Each row was made from one small tree. The marks that hang from a mark follow it in brackets, in alphabetical order. Every link used is in the known rows. Write each row's tree.
Known rows
nodel[pizu]: [ 1.0 -7.3 -2.6 -1.3  3.1 13.3 -9.1 -7.9  1.0 -0.6 -3.0 -4.7  0.6  9.1
  3.0  7.2  7.1  4.5 -1.9  7.3 -0.3 -3.5]
vukugum[vepe[fadod[fove nodel] molof]]: [ 10.0  10.0  -4.4 -45.9 -46.8  -9.1   6.0 -23.4 -40.8   2.7  43.6  -0.9
 -13.0 -20.4  -3.4  12.5 -15.4   9.7  -2.9  -6.1  18.2  -9.7]
vimud[fadod[nodel] sonizo[nelo] vukugum[vepe]]: [-39.6   4.0  15.1 -60.5  -1.2  20.5  15.2  -4.6 -27.1 -20.5 -16.3  -0.3
 -10.0 -25.9   4.7  17.9  16.6 -19.2   7.0  -6.9 -31.4  38.8]
fadod[fove[fana] nodel[pizu] vimud[vukugum]]: [-32.2   3.3  -1.6  -7.4 -21.0  56.2 -34.0 -22.5 -35.6 -30.7  33.1  -0.2
  12.2 -30.7  18.8  22.4   8.3 -25.6 -22.8  18.1 -16.4   8.4]
fadod[nodel vimud[sonizo]]: [ -4.2  -5.5   1.8 -12.2  15.6  18.4   5.1  -4.6  -1.2 -25.6  13.7 -30.6
  -7.8 -16.6  12.8 -17.6  21.9 -26.0 -24.0  -0.5 -21.3  18.9]
nelo[sonizo]: [-11.8  -0.1   5.2  10.6   3.2 -12.8   6.5  -1.5  10.7   6.0  -1.0   1.9
 -10.9  -3.8  -0.5 -13.5  -6.4   4.5 -16.3  -0.5   3.3  13.0]
sonizo[nelo vimud[vukugum[vepe]]]: [-41.3   6.7  13.6 -27.1   5.5   8.8  32.6  -3.4 -17.6  -4.5 -13.1   2.9
   4.1 -29.1  -1.1  17.3  -5.9   2.9   7.8  -9.2 -13.8  34.7]
vukugum[vepe]: [  0.7   8.3  -3.8 -18.9  -6.5  -5.3  -3.0  -7.9 -16.4   6.9   0.4   5.9
  -1.9  -9.4 -10.7   5.6  -9.7   9.5   6.3  -6.7   5.1   0.2]
vepe[fadod molof]: [ 21.5   1.6   3.3  -8.5 -24.4 -27.0  22.3  -9.0  -2.1   4.3  25.3 -19.4
  -5.2   2.0  -0.7   5.7 -11.7  18.9   4.0  -7.2  17.9  -8.3]
nelo[sonizo[vimud[vukugum[vepe]]]]: [-43.8  11.6  13.0  -5.9  -1.3 -10.4  15.5   1.2 -11.0  -3.8   1.7  -3.2
   1.9 -28.8  -1.1   2.0  -9.5   8.8  -7.3 -11.1  -1.9  36.7]
vepe[fadod[fove[fana] vimud] molof]: [  8.9  12.7  11.3  -6.8 -38.8   2.7   9.5 -34.4 -19.0 -11.4  55.9 -14.7
  -3.4 -27.0  16.2  11.0 -18.0   1.1 -13.8   3.0  18.9  -8.5]
vimud[vukugum]: [-18.1   5.8  -0.6   1.7  -5.9   7.0  -6.1  11.8  -8.4  -5.9  -2.3   0.3
  11.0 -10.2   0.4  17.5   0.6   1.4   8.0  -2.8  -6.2  13.0]
sonizo[nelo]: [ -8.9  -4.8   5.7 -10.9  10.3   7.0  23.6  -3.6   3.7   4.1 -15.6   8.8
 -10.1  -1.9   0.0   2.1  -2.5  -1.1  -1.1   3.0  -9.0  10.5]
fadod[vimud]: [ -1.3   1.3   2.0   5.2   4.8  10.8   3.4   3.1   4.7  -5.7  12.3 -16.4
   3.0  -9.6   6.1  -3.6   2.8  -4.2 -12.5  -2.0  -6.6  10.9]
vimud[fadod sonizo[nelo] vukugum[vepe]]: [-37.4  10.1  22.4 -51.2   3.1  14.0  20.0  -3.5 -16.2 -12.6 -23.1  -0.7
  -8.9 -26.8   6.8  24.2  10.2  -6.2  17.6 -11.4 -20.6  38.3]
fadod[nodel vimud]: [ -4.4  -4.7  -6.0  -4.2   1.0  17.9  -2.7   1.8  -6.2 -14.4  18.9 -16.8
   1.1  -8.9   5.2 -10.6   9.9 -17.2 -22.7   1.3 -17.4  10.6]
vepe[fadod]: [ -1.2  -1.3   2.0  -8.4 -17.9 -15.0   5.6  -1.4  -0.2   4.9  12.5 -16.4
   1.4   3.5   2.3   8.5 -10.9   6.5   1.5  -2.9  15.6  -6.2]
vimud[sonizo vukugum]: [-17.8   4.7   7.3  -6.6   8.7   9.3   1.7   4.1  -3.7 -16.4  -9.3 -13.9
   1.6 -17.3   7.8   9.0  11.9  -7.5   5.9  -5.2 -11.1  21.2]
vimud[fadod[vepe] vukugum]: [-32.9  14.1  10.2 -26.6 -24.6  13.1  -9.9  19.9 -25.7 -12.0  -8.0  11.7
  12.7 -33.0   2.8  23.5   3.9  -9.1  12.5 -13.0 -15.8  26.2]
fadod[fove vepe[molof] vimud]: [  8.8  16.2   4.4 -18.5 -22.2  17.5   8.9  -5.9 -25.3  -3.7  28.9   5.8
  -7.5 -49.6   4.9  -1.9  -6.3  -2.6 -15.1  -8.3  -1.2  14.4]
fove[fana[nodel]]: [ -8.9   1.6  -5.2   8.8  -0.6   7.4 -14.5 -36.3 -18.6 -20.2  12.2  14.0
   6.4 -14.0   5.6   5.0  -0.8 -12.4  -4.3  17.8  -0.4 -22.4]
nelo[sonizo[vimud[fadod vukugum[vepe]]]]: [-54.2  14.3  26.1 -21.4 -10.9  -7.6  12.9   6.9  -9.9  -9.3   2.4  -3.4
   3.2 -27.5   7.6   9.0  -0.1   2.3  -0.6 -14.4  -7.7  44.7]
fadod[fove vepe vimud[sonizo vukugum]]: [-31.7  18.1  11.8 -24.9  -7.2  37.0  -5.2   6.3 -25.9 -21.4   7.6  -4.2
  -0.3 -68.3  16.7  11.0   7.3 -22.2 -12.2  -9.3 -13.9  36.9]
fadod[fove[fana[nodel]] vepe vimud]: [-23.8  15.1  -0.9  -9.9 -16.6  35.2 -22.5 -34.9 -41.9 -24.2  28.5  23.6
   5.3 -63.6  14.2   7.0  -6.0 -26.3 -21.9  13.5  -4.6  -6.6]

Write each row's tree
[-29.9  12.7  -5.3 -44.7 -46.4  11.6 -16.5  -3.6 -47.5  -2.1  27.6   1.7
   3.2 -30.3  -0.2  33.2 -15.4  -1.1   1.3  -4.2   8.4   6.7]	vimud[vukugum[vepe[fadod[fove nodel]]]]
[-27.0   0.2  13.7 -18.2  18.9  15.5  25.7  -0.3   0.6 -12.6 -24.5  -6.0
  -8.5 -21.0   7.9  11.3  10.1  -8.8   3.8  -1.9 -19.6  31.5]	vimud[sonizo[nelo] vukugum]
[ 10.7  20.5   6.2 -31.7 -49.8 -13.2   3.8 -45.6 -40.3   0.1  43.9   6.9
  -8.4 -25.8  -0.4  19.6 -30.0  14.6   5.3  -2.0  30.2 -19.2]	vukugum[vepe[fadod[fove[fana]] molof]]
[-28.0   6.9  20.8 -21.6  -0.2  12.4   0.8   8.4  -2.4 -23.0  -7.2 -14.2
   2.8 -15.0  17.1  16.8  21.8 -13.9  12.5  -7.9 -16.3  28.4]	vimud[fadod sonizo vukugum]
[-14.5   7.8  17.7 -37.4  -5.2   6.4   4.2   1.3 -10.8 -17.3 -12.8  -3.8
  -6.7 -31.0  10.0  -2.1  15.6 -19.9   3.0 -11.2 -12.8  20.4]	vimud[fadod[vepe] sonizo]
[-20.8   7.2  18.7 -53.0  -5.9  14.3  28.2 -23.4 -13.1  -0.5  14.1 -19.8
 -21.5 -41.0  14.5  11.5  -9.8  -4.1 -11.8  -5.8   6.7  22.8]	vukugum[vepe[fadod[fove vimud[sonizo[nelo]]]]]
[-19.3  12.8  -1.8 -26.2 -29.0 -12.2  -2.6   1.7 -24.8   5.6  10.6 -10.5
  10.7 -16.1  -8.1  31.9 -21.0  17.3  16.0 -12.3  14.3   7.0]	vimud[vukugum[vepe[fadod]]]
[-22.2   5.0  23.1 -17.8  10.5  35.7  17.9 -37.2  -8.1 -23.4   8.9  -0.8
 -16.0 -39.0  24.7  -1.0   3.8 -28.3 -21.5  12.1 -12.3  19.4]	fadod[fove[fana] vimud[sonizo[nelo]]]
[ -3.2  11.4  10.6 -36.2   6.2  -0.6  38.6 -16.2 -18.7  -5.6 -12.0  -2.7
 -17.0 -30.8  -5.7  13.7  -0.9  12.6  13.1 -12.7 -11.6  29.3]	vimud[sonizo[nelo] vukugum[vepe[molof]]]
[ 22.8  10.0  -1.6 -26.9 -30.6 -31.8  19.3 -17.9 -19.5  11.6  26.0 -14.6
  -7.6  -6.2 -11.1  11.7 -21.0  28.1  11.8 -14.1  22.3  -8.4]	vukugum[vepe[fadod molof]]
[-65.0  12.9  33.6 -47.3 -18.9  34.6  24.1   9.9 -29.4 -15.9  -8.6  22.2
   2.8 -57.4  21.1  24.7   5.6 -23.2   1.4  -6.8 -21.9  48.1]	sonizo[nelo vimud[fadod[fove vepe] vukugum]]
[-44.2   0.1  20.9 -26.2 -13.0  -2.2  15.4   5.9 -13.9 -19.4   4.0   2.2
  -4.4 -31.6  10.5 -21.4  11.1 -25.8 -27.5  -7.3 -19.3  37.7]	nelo[sonizo[vimud[fadod[nodel vepe]]]]
[-30.4   3.4   4.1 -40.6  13.6  28.5  20.5  -6.7 -23.1 -20.6  -5.2 -16.6
  -8.9 -37.8   1.8   7.3  10.5 -16.3 -11.5  -7.8 -32.0  41.9]	fadod[nodel vimud[sonizo[nelo] vukugum[vepe]]]
[-64.8   0.5  28.4 -43.6 -13.1  39.5  20.2   5.3 -22.7 -25.5   5.4   9.4
   0.7 -31.5  26.4  19.0  18.6 -31.9  -8.7   3.1 -30.0  41.9]	sonizo[nelo vimud[fadod[fove nodel] vukugum]]
[ -9.3   6.2  13.7 -13.6   7.9  28.5   2.1  -9.4   0.2 -16.4  18.0 -17.5
 -11.1 -33.0  23.2  -4.9  13.1 -19.3 -18.1   1.3  -3.9  19.1]	fadod[fove vimud[sonizo]]
[-51.6   9.5  27.3 -41.9  -3.0  11.2  31.1   2.6 -17.9 -11.1 -11.9   1.1
   5.8 -26.1   8.4  24.1   4.0  -3.3  14.4 -11.7 -19.7  41.5]	sonizo[nelo vimud[fadod vukugum[vepe]]]
[-28.9   1.1   7.1 -51.8  -8.0  27.2 -17.7  -8.5 -29.6 -25.9  -3.5 -14.1
  -0.8 -15.0   8.2  23.2  26.5 -13.3   6.6  -2.9 -22.9  23.2]	vimud[fadod[nodel[pizu]] sonizo vukugum[vepe]]
[ -5.3  21.2   3.5 -35.9 -47.9  -6.1   5.6  -9.8 -38.6   7.3  34.4  -0.3
  -1.5 -31.5  -2.4  35.6 -23.1  24.0  14.2 -12.6  22.1   3.7]	vimud[vukugum[vepe[fadod[fove] molof]]]
[-42.1  -0.9  18.5  -8.8  12.6  13.0  35.2   4.8  -1.4 -11.6 -13.6  -2.6
   5.0 -19.9   9.8  11.4   3.8  -6.8   0.9  -1.5 -19.1  35.4]	sonizo[nelo vimud[vukugum]]
[  8.7  -2.0   0.3 -23.2 -44.1  11.5  -7.7 -46.4 -34.0 -15.0  47.5  -2.6
  -6.4  -7.5  11.6  15.4  -6.4  -4.3 -13.7  16.2  13.8 -23.4]	vepe[fadod[fove[fana] nodel[pizu]] molof]
[  9.1   2.0  -0.1 -28.3 -40.6  -3.1   8.1 -15.2 -24.4  -2.7  42.7  -6.4
 -11.1 -11.6   6.5   6.9  -6.4   0.7 -11.2   0.9  12.7  -9.4]	vepe[fadod[fove nodel] molof]
[  8.2  14.2  -1.3 -39.7 -54.5  -6.2  -1.3 -46.8 -51.9  -9.3  50.3   6.6
  -9.2 -25.3  -1.8  13.2 -22.8   1.0  -5.0   1.6  19.1 -19.1]	vukugum[vepe[fadod[fove[fana] nodel] molof]]
